What can hang from each mark
Y: E V
E: C W Y
W: E
G: C
V: C
C: E G V
M: C

In the rows, zero is written as 128.
Known rows, with every way that one mark hangs from another
G[C]: [125 111 117 130 103 144 124 118 147 112 112 138 126 114 160 150]
W[E[C[G V] Y]]: [176 120  85 170 134 122  57 116  93 185 166 155 106 125 169 115]
E[C]: [103 136 107 162 112 144 101 133 123 119 134 131 133 118 153 147]
E[Y]: [145 113 103 122 138 108 105 133 123 163 115 132 103 110 137 114]
Y[E[C[G] W] V]: [114 155 135 178 123 126  90 164 106 124 181 142 148 140 111 164]
M[C[E G V]]: [188 137 168 151 135 148  59 123 150 174 189 135 112 179 143  95]
Y[E]: [143 129 126 124 121 129 133 153 133 127 131 112 130 134 124 151]
Y[E[C] V]: [134 152 123 133  96 144  91 174 123 108 164 128 145 121 143 182]
M[C[E[Y] G]]: [201 127 135 161 162 121  69 134 160 182 158 130 106 161 120  79]
M[C[G V]]: [138 138 168 150 121 131  74 111 123 136 174 132 128 162 160 105]
E[C[V] Y]: [121 116  91 141 101 129  50 133 103 184 144 138  90 101 185 138]
E[C W Y]: [101 125  85 172 135 119  83 153 103 181 116 139 101  99 152 134]
C[E[W Y] G]: [177 118 115 169 175 107  93 135 130 220 147 146  96 148  82  84]
E[C[V] W Y]: [ 99 122  94 158 119 124  54 149  88 212 134 144  82 100 177 137]
V[C[E]]: [171 123 130 126 105 140  99 150 162 147 138 120 139 138 117 133]
Y[E[C[G V] W]]: [107 137 125 187 114 132  74 142  94 163 173 130 124 146 142 153]
E[W Y]: [125 118 104 140 157 105 114 148 110 192 107 135  96 111 124 115]

Rows
[187 139  95 158 144 113  68 135 105 147 174 167 132 123 137 127]	W[E[C[G] Y[V]]]
[149 138 157 123  90 110  92 153 128  89 182 128 180 146  95 159]	Y[E V[C[G]]]
[191 145 155 156 172 116  55 165 141 204 177 150 106 158 107  92]	M[C[E[W Y[V]] G]]
[187 142 160 166 154 140  90 130 165 144 167 125 132 178 115  92]	M[C[E G]]
[179 132 122 121 162 119  83 174 131 223 151 159  87 123 106 118]	C[E[W Y[V]]]
[110 156 124 150 117 139  92 187 109 137 157 135 135 120 134 184]	Y[E[C W] V]
[132 141 158 141 108 105  97 169 115 116 172 133 171 143  89 161]	Y[E[W] V[C[G]]]
[113 138 115 181 141 104  61 144  94 165 170 164 124 117 119 125]	E[C[G] W Y[V]]
[211 141 155 139 155 120  52 149 155 175 186 147 115 157 118  91]	M[C[E[Y[V]] G]]
[173 124  65 150 139 129  92 147 113 163 121 141 111 105 168 134]	W[E[C Y]]
[131 133  99 135 111 122  65 155 115 149 152 150 117  98 156 147]	E[C Y[V]]
[107 142 118 197 125 127 105 147 107 132 153 123 142 145 116 148]	Y[E[C[G] W]]
[110 138 101 149 132 117  66 167 100 172 144 153 108  97 146 149]	E[C W Y[V]]
[177 135 147 106 100 139  80 166 157 142 165 139 144 132 110 148]	Y[V[C[E]]]
[183 139  84 131 136 127  76 161 110 156 150 154 116 101 163 150]	W[E[C Y[V]]]
[160 137 108 168 125 139  76 108 100 145 177 151 130 145 163 129]	W[E[C[G V]]]
[196 124 109  90 119 108  85 165 119 150 139 152 141 104 141 151]	W[E[Y[V[C]]]]
[170  96 104 131 125 145  63 146 138 243 127 156  56 116 165 133]	G[C[E[W Y] V]]
[177 107 124 121  96 166  81 123 157 182 146 147  92 131 173 143]	G[C[E V]]
[109 130 125 178 101 135  64 103 106 137 179 144 129 139 157 130]	E[C[G V]]
[178 115 111 122 136 135  78 165 148 206 136 166  84 109 134 142]	G[C[E[W Y[V]]]]
[192 109 109 116 132 129  67 141 131 231 152 141  70 127 145 106]	C[E[Y] V]
